What can hang from each mark
limaf: gibiva lebefaz
tedap: negeb
gibiva: limaf
negeb: lebefaz mezuko tedap zinik
zinik: negeb tofup
tofup: gegup zinik
mezuko: negeb tikinop
gegup: tofup
kome: lebefaz
tikinop: lebefaz
lebefaz: kome negeb tikinop

Every row comes from one small tree of marks. The marks that hang from a mark follow it in brackets, in alphabetical order. Every link used is in the known rows. Which tree was each row made from?
In the rows, zero is written as 128.
Known rows
tedap{negeb{lebefaz zinik}}: [152 116 134 115 121 135 116 145 178 133 130 100 118 143 161 127 127 153
 152 105 105 130 110 101  69 135  91 149  99  70 124 120 132 149 130 138
 114 165 158 118 115 124 118 169 135 108 161 128 119 134 113 103 120]
limaf{gibiva lebefaz{negeb{tedap zinik} tikinop}}: [129 114 152 113 154 140 132 140 109 118 111  98 120 127 163 120  73 128
 199 110 173 149  90  82 139 109 109 175 146  98 132 100 140 175 108 158
 118 150  54 110  98 103 103 157  78 100 106 110 132 136 109 108 121]
kome{lebefaz{negeb{tedap} tikinop}}: [132 118 144 128 135 123 149  97  96  97 127 102 115 138 140 160  80 103
 179 132 151 159 109  59 130 110 115 137 156  92 120 130 140 159  97 154
 121 136  53 129 117 124 131 146  69 118 130  90 139 159 129 107 136]
negeb{lebefaz mezuko{tikinop} tedap zinik{tofup}}: [133 112 127 107 169 143 145 150 174 127  81 120 138 146 216 173  95  98
 252  97 134 123 126 105  27 149  74 200 145  98  94 129 133 135 116 119
 101 164 151 118 147 114 140 170  85 116 117 106 139 136 154 131 116]
zinik{negeb{lebefaz mezuko} tofup}: [153 123 144 116 146 116 147 126 165 137  94 105  96 143 160 137 114  69
 171 105  87 104 104 117  94 150  78 169 166 121 131 113 151 151  97 118
 123 140 128 137 147 121 143 136 107 131 129 121 144 138 160 131 134]
gibiva{limaf{lebefaz{kome negeb{mezuko tedap}}}}: [135 127 161 120 152 141 119 100 121 119 114 105 129 111 142 113 122  65
 196  93 103 120 123 120 190 166  46 175 192 110 109  76 155 209 119 101
 118 147  88 145 138 137 127 169  89 118 155 111 134 173 174 137 126]
gegup{tofup{zinik{negeb}}}: [174 150 141 154 120  97 105 130 154 134 113  88 135 123 134  90  93 122
 142 114 101  99 112 133 117 152 146  89 147 126 159  99 166 142 115 110
 124 129 119 146 103 146 105 114 132 140 106 124 127 106  87 128 143]
tedap{negeb{lebefaz{tikinop} zinik{tofup}}}: [136 120 132  90 141 139 152 118 163 141 123 107  84 160 172 146 126 142
 175 113  97 160 112  72  23 122  68 141 122  67 116 146 153 126 124 143
 108 152 155 121 101 126 100 176 133  97 128 122 134 134 120 104 118]
tedap{negeb{lebefaz zinik{tofup{gegup}}}}: [145 118 139  85 140 141 146 135 175 147 114 123 104 144 172 132 123 128
 165  93 116 130 124 124  63 133  55 139 134  82 116 148 134  96 103 120
 112 157 140 141 127 138 116 182 142 111 109 124 123 147 140 127 133]
negeb{mezuko tedap zinik{tofup{gegup}}}: [142 111 142 105 172 121 139 160 168 135  94 147 120 114 199 130  75 120
 205 111 142 132 133 123  80 159  48 179 184 122 106 130 124 113 121  93
 122 145 125 143 152 128 132 149 120 105 100 104 119 121 153 155 144]
tikinop{lebefaz{kome negeb{mezuko zinik{tofup}}}}: [129 130 134 110 143 139 155 112 146 154  97 118  98 123 168 104 131 113
 171  79 129 137 125 111 176 182  25 128 170 129 105 120 144 103 158 108
 126 131 135 136 126 138 113 163 124  99 146 116 130 143 162  98 122]
tofup{zinik{negeb{tedap}}}: [183 112 155 155 133  96 106 160 166 139 119  78 145 111 143 103  92 114
 179 124 130  94  96 115 109 130 102 142 144 135 154  93 151 163 108 135
 113 142 117 150 133 126 132  88 118 135 113 106 133 126  96 128 140]
zinik{negeb{mezuko tedap} tofup{gegup}}: [162 108 144 127 159 112 148 138 175 127  88 121 122 118 168 125  73  57
 191 119 125 102 112 145  94 145  72 165 206 133 135  99 135 139  79  98
 125 143 100 154 163 130 151 112 116 126  88  97 131 129 179 159 158]
gegup{tofup{zinik{negeb{lebefaz}}}}: [164 151 143 130 118 113 104 141 154 126 107  89 112 134 132 125 114 117
 155 111  89  93  94 119 101 146 148 115 148 128 150 103 165 158  96 118
 119 142 123 138 109 139 112 131 136 141 119 122 123 138  92 123 145]
tikinop{lebefaz{kome negeb{mezuko zinik}}}: [137 117 136 133 139 138 118 119 134 142 123 112 105 120 152  90 126 117
 151  79 131 138 138 113 184 183  49 141 158 128 110 109 128 141 165 121
 131 137 133 129 121 141 109 156 120 111 171 121 124 144 154 106 116]
tikinop{lebefaz{kome negeb{mezuko tedap zinik}}}: [147 116 144 129 150 129 125 129 144 123 114 120 114 109 176 102 126 107
 198  88 148 129 117 100 161 181  48 155 167 125 104 107 124 150 157 121
 129 158 141 123 134 131 131 150 121 102 166 103 119 159 155 111 118]
lebefaz{negeb}: [141 123 127 129 115 117 133 105 110 125 136 110 131 133 129 107 119 109
 119 117 119 140 133 142 179 118 110 118 133 105 134 119 127 129 125 133
 126 121  96 124 120 128 124 134 122 125 134 129 137 136 141 115 132]
tofup{gegup zinik{negeb}}: [171 105 141 143 117 107 104 147 166 157 135  91 126 106 108 103  87 111
 121 113 125 105 125 139 133 133  97 120 159 152 163 106 151 145  99 119
 124 133  94 161 121 143 116 101 140 134  92 130 129 129 109 128 153]
negeb{lebefaz tedap}: [137 120 156 105 138 130 137 142 142 109 110 123 113 114 163 177 137 109
 189 128 125 124  95 111  92 120 122 166 125 125 119 128 116 158 102 143
 119 158 137 128 137 114 158 144 121 124 127 107 130 170 138 140 126]
zinik{negeb{lebefaz{kome} tedap} tofup{gegup}}: [153 102 158  82 123 112 155 131 169 127 103 132 106 125 139 155 123  68
 189 105 104  94 104 120 114 124  69 148 190 162 116 122 160 140 104 102
 122 134 171 168 132 126 150 142 125 125  73 111 142 174 184 155 151]
tofup{gegup zinik{negeb{lebefaz{kome tikinop}}}}: [155  92 154 113 108 113 100 122 153 150 131  98  71 121 119 138 115  82
 138 102  78 105 133  67 109 129  89 132 168 174 145 107 162 176 117 133
 130 145 132 162  95 147 105 129 120 128  97 139 140 174 122 101 146]
lebefaz{kome tikinop}: [114 127 131 109 126 125 127 100 125 136 132 140  99 125 115 142 139 109
 136 127 100 149 143  70 122 133 125 119 148 153 114 131 150 137 157 130
 136 115 158 130  93 128 107 129 121 122 127 130 142 152 139 110 120]
tofup{gegup zinik{negeb{lebefaz mezuko tedap}}}: [173  93 168 124 149 109  95 165 176 126  98  96 112 101 166 146  94  58
 192 103 116  94 107 107  75 155  71 184 170 148 147  94 137 187  70 119
 112 181  94 159 150 136 146 112 122 137 113 109 131 175 123 133 154]
mezuko{negeb{tedap}}: [155 112 123 136 126 100 131 133 145 116 125  99 132 130 144 117 120 137
 158 119 149 107 113 131 143 117 126 147 128  85 129 101 134 131 121 115
 120 132 139 122 133 122 137 146 124 138 133 101 126 138 142 139 132]
lebefaz{tikinop}: [130 125 129 124 128 131 128 112 117 127 139 126  94 133 126 142 124 119
 129 144 123 144 135  82 100 117 138 139 128 128 132 133 142 135 123 148
 129 126 112 121 112 124 111 128 121 120 117 131 128 139 116 117 134]
kome{lebefaz}: [118 128 136 138 138 143 141 126 122 124 128 133 131 145 132 140  94 132
 139 118 145 134 115  97 123 136 122 129 138 124 123 139 125 125 119 145
 128 134  91 135 132 141 128 150  81 124 136 111 128 146 123 121 133]
limaf{gibiva lebefaz{negeb}}: [111 122 149 115 133 151 131 130  90 126 112 103 141 122 123 108 119 105
 131 111 150 134  96 132 191 120 119 138 150 110 154 107 130 162 100 141
 128 136  50 120 107 118 115 152  94 115 127 132 132 141 137 118 130]
tofup{zinik{negeb}}: [171 118 136 150 122  99 105 146 162 155 137  77 133 127 124  96  98 129
 131 117 107  99 108 129 124 132 106 130 131 134 163 108 152 153 121 132
 115 131 113 148 112 134 122  93 134 144 120 123 133 119  97 110 141]
limaf{lebefaz{negeb}}: [119 155 146 144 127 145 118 121 115 122 127  99 131 149 123 103 123  99
 127 116 144 137 109 133 179 125 111 128 137 108 148 113 128 141 117 138
 131 127  56 151 109 123 112 143  88 129 135 138 131 135 135 117 125]
tikinop{lebefaz}: [119 151 127 135 131 141 137 120 135 127 123 126 110 125 132 144 153 127
 131 134 167 124 118 119 136 131 117 116 125 125 127 128 132 125 124 145
 127 140 129 139 132 132 137 137 148 133 145 125 123 147 131 121 128]

Write each row's tree
[132 113 132 113 166 127 179 105 125 122 110 105 109 151 172 152  45 137
 219 109 155 164 106  69 106 124  71 149 175  79 107 140 143 120 116 154
 107 132  72 122 109 122 112 171  65 101 121  77 144 141 131 102 137] | kome{lebefaz{negeb{tedap zinik{tofup}} tikinop}}
[104 126 150 115 144 158 128 121 102 128 113 126 109 125 128 143 121 117
 142 137 151 133 108  77 117 115 147 159 141 127 137 116 153 163  99 146
 134 140  72 123  98 111 109 136  81 110 100 139 129 137 107 112 129] | limaf{gibiva lebefaz{tikinop}}
[178 151 154 148 133 106 108 149 157 119  99  85 135 116 148 107  92 111
 191 122 122  94  97 125 102 146 151 108 152 127 158  82 161 150 101 111
 118 138 136 143 115 137 120 113 126 134  98  99 128 123 100 139 141] | gegup{tofup{zinik{negeb{tedap}}}}
[143  83 139 115 147 112 120 115 134 122 116 117 106 122 171 115  96 107
 198 102 109 157 142  63 136 171  73 169 170 131 103 105 140 165 164 122
 127 142 134 107 107 116 106 138  93  98 134  97 134 137 150 119 122] | lebefaz{kome negeb{mezuko tedap zinik} tikinop}
[140  98 136 100 153 136 109 106 173 142 121 128  80 136 174 126 136 108
 161  95  66 151 141  41  50 174  65 173 137  95 110 109 149 186 159 127
 123 173 173 110  98 128  95 164 104 103 156 125 135 155 136  89 113] | tedap{negeb{lebefaz{kome tikinop} mezuko zinik}}
[110 113 146 115 151 148 118 108  93 130 105 109 120 119 138 123 109  71
 147 110 140 150 116  83 157 141 121 177 159 108 142  93 142 186 100 141
 132 141  23 107 101 124 102 141  74 108 129 128 133 139 127 103 129] | limaf{gibiva lebefaz{negeb{mezuko} tikinop}}
[144  95 121 118 134 159 112 124 188 148 115 119 149 146 173 128 138 102
 176  74  81 127 151  92  39 168  76 171 112  91 108  94 140 170 157 118
 111 173 189 103 118 138 107 173 107 117 156 138 129 150 165  89 116] | tedap{negeb{lebefaz{kome} mezuko{tikinop} zinik}}
[158  96 161 107 139 109 117 116 160 117 105 111  86 118 159 156 118  54
 196 110  85 107 111  44  83 154 106 186 175 148 111  97 160 217 123 129
 129 170 159 122 122 115 141 118  85 127 125 104 147 178 161 117 131] | zinik{negeb{lebefaz{kome tikinop} mezuko tedap}}
[153  99 158 123 131 112  99 130 167 160 112  93 106 123 143 114 127  75
 158  85  59  97 118  88 114 180  74 162 150 160 144  88 154 196 145 108
 122 149 150 140 123 137 121 122 115 135 148 126 141 160 122 109 128] | tofup{zinik{negeb{lebefaz{kome} mezuko}}}
[144 104 111 137 128 149 131 120 146 131 116  93 165 120 152 126 111 124
 208  91 169 123 128 123 152 131  81 135 140 121 101 101 144 138 155 138
 121 144 160 124 108 126 120 152 125 114 135 110 119 161 173  99 120] | mezuko{tikinop{lebefaz{kome negeb{tedap zinik}}}}
[123 109 125 111 154 131 173 104 117 133 126 120  89 153 149 134  42 130
 162  97 146 164 137  84 134 125  63 127 180  95 113 151 137 100 100 141
 120 121  44 142 108 138  94 171  74 100 101 108 140 132 128 104 149] | kome{lebefaz{negeb{zinik{tofup{gegup}}} tikinop}}
[131  91 152  91 162 124 112 134 159 121 100 135  74 120 187 159 123 103
 222 100  97 141 128  37  67 164  80 196 155 149  92 118 133 191 152 122
 132 168 178 107 118 110 128 166  91 111 138 103 130 164 144 116 117] | negeb{lebefaz{kome tikinop} mezuko tedap zinik}
[141 131 126 141 112 152 140 119 122 127 119  93 160 126 142 148 120  90
 185 118 185 120 119 138 134 113 116 131 134  92 120  98 140 136 101 148
 123 139 108 132 128 129 141 134 129 119 134 116 129 166 169 116 132] | mezuko{tikinop{lebefaz{negeb{tedap}}}}
[133 105 152 135 155 126 137 103 106 100 118 111 108 141 154 148  73  67
 189 116 138 159 126  50 108 147 102 173 181  96 118 116 136 170  96 144
 120 154  36 111 131 131 133 133  47 120 144  81 146 171 142 111 135] | kome{lebefaz{negeb{mezuko tedap} tikinop}}
[131 109 135 106 108 111 130 119 138 136 124 113 117 136 125 134 162 121
 122  93  94  97 137 105 162 143  98 135 127 111 123 113 139 151 149 114
 136 131 179 127 118 137 122 168 112 135 143 127 133 170 167 118 125] | mezuko{negeb{lebefaz{kome}}}
[120 137 142 124 112 137 139  93 107 141 134 110 110 123 111 115 164  99
 118 104 132 133 121 117 200 137  86  97 145 139 127 118 139 126 149 124
 139 118 140 144 114 142 120 140 137 121 145 129 122 166 162 106 121] | tikinop{lebefaz{kome negeb}}
[123 157 133 129 140 148 123  97 124 128 134 118  90 143 114 146 119 119
 134 135 117 139 122  91 124 114 117 170 143 110 123 110 172 190  98 140
 121 135  82 154 120 131 108 163  92 126 118 137 131 148 121 121 124] | gibiva{limaf{lebefaz{tikinop}}}
[122 131 138 123 128 148 120  79 112 133 127  99 128 140  98 103 135 104
 134  88  85 123 129 134 215 135  74 132 171 122 120 105 168 184 130 116
 121 118  94 160 116 143 104 170 100 121 139 135 135 159 166 119 124] | gibiva{limaf{lebefaz{kome negeb}}}
[113 110 140  83 121 129 130  96 112 128 122 129  80 131 124 167 152  98
 149 115  84 130 139  57 103 129 126 149 141 154 111 137 154 157 146 140
 139 132 168 125  99 128 113 153 106 125 127 133 134 171 143 109 110] | negeb{lebefaz{kome tikinop}}
[174  93 167 119 145 104 104 146 174 139 105  90 120 114 154 122 118  73
 197  89  76  85  96  81  97 178  59 169 160 164 137  91 153 204 132 113
 114 167 155 140 130 125 138 122 100 137 141 110 138 178 137 123 127] | tofup{zinik{negeb{lebefaz{kome} mezuko tedap}}}
[132 120 127 131 118 169 127  97 167 155 128 107 149 124 140 110 160  71
 145  97 132 115 147 106  63 170  96 126 121 101 118  86 142 134 140 112
 124 148 161 135 122 153 118 137 138 131 157 140 119 163 170  83 122] | tedap{negeb{mezuko{tikinop{lebefaz{kome}}}}}
[130 117 156  95 170 126 148 135 160 123  87 128  67 141 208 178 103 107
 240 110 107 143 111  62  37 151  74 209 161 116  95 144 148 155 115 135
 115 166 142 123 139 108 125 172  98 109 128  97 138 141 125 130 122] | negeb{lebefaz{tikinop} mezuko tedap zinik{tofup}}
[156 121 141 127 143 105 150 140 170 133 103 105 134 131 155 134  89 105
 182 130 122 100  93 135 107 114  97 140 162 120 132 114 165 123 102 117
 111 137 139 143 135 115 157 111 119 134  95  92 140 121 152 151 141] | zinik{negeb{tedap} tofup}
[125 102 123  95 131 115 155  94 119 154 125 113 104 146 145 110 100 133
 171  83 100 158 140  86 154 134  63 117 159 128 110 137 165 110 169 123
 121 106 141 130  87 123  81 158 106  98 110 125 143 119 147 101 124] | lebefaz{kome negeb{zinik{tofup}} tikinop}
[146  85 133 105 131 109 121 121 160 128 123 104  90 134 165 145 128 152
 192  93 116 120 124  54 117 131  97 166 133 103  97 113 153 168 155 129
 119 152 188 112 105 114 110 190  90 115 130  97 131 173 138 112 120] | mezuko{negeb{lebefaz{kome tikinop} tedap zinik}}
[133 124 100 155 129 158 129 122 136 137 124  97 146 141 157 121 106 138
 161  98 174 133 138 146 149 127 105 128 119  87 118 119 130 114 138 149
 127 130 118 124 116 132 101 147 134 112 136 133 122 132 141  89 127] | mezuko{tikinop{lebefaz{negeb{zinik}}}}
[119 120 117 107 135 131 142 142 164 139 113 141 111 128 158 120  87 147
 157 113 147 130 133 141 109 125  74 138 160 133 116 158 132  78 113 115
 123 124 130 153 123 127 110 158 141 113  89 121 124 109 129 144 138] | negeb{zinik{tofup{gegup}}}
[131 107 100 135 106 131 128 121 149 129 126  95 145 156 137 164 127 112
 140 101 133  94 146 123 115 117 132 144  93  76 129 111 143 141 111 136
 117 136 149 117 125 132 121 167 112 143 136 121 134 154 158 107 136] | mezuko{negeb{lebefaz} tikinop}
[141 146 131 139 136 139 127  95 117 129 125  92 119 138 118 118 108 115
 130 111 113 128 117 137 199 125  84 149 159  89 130 109 152 187  96 130
 110 133  54 153 127 141 100 161 102 122 141 135 142 145 145 117 130] | gibiva{limaf{lebefaz{negeb}}}
[136 128 146 119 115 128 141 109 120 124 123 102 127 106 133 126 152  94
 168 112 143 123 104 108 181 137  79 115 154 136 112 111 137 137 135 128
 131 137 143 139 128 144 135 142 129 114 136 110 130 176 170 120 119] | tikinop{lebefaz{kome negeb{tedap}}}
[123 105 120 123 137 154 111 129 143 125 101 130 138 142 155 177 129  68
 169 103 113 119 157 118  67 142 127 179 121 109 119 110 128 166 106 126
 124 160 127 110 141 128 123 149 107 134 143 137 129 147 150 109 133] | negeb{lebefaz mezuko{tikinop}}
[145 134 142  99 124 115 161 103 155 142  97 109 113 142 131 140 138  93
 155  96  67  96 103 113 131 140  71 123 162 155 120 112 170 144 138 112
 130 125 182 146 118 133 124 147 128 126 109 121 144 154 172 132 129] | zinik{negeb{lebefaz{kome}} tofup}
[173  91 153 154 140 105  91 144 168 154 116  99 125 114 137  95  79  87
 135 101 113  97 139 128 115 161  79 147 171 146 158  93 139 150 102 107
 131 147  77 155 134 147 119 102 122 137 113 123 133 131 119 125 152] | tofup{gegup zinik{negeb{mezuko}}}
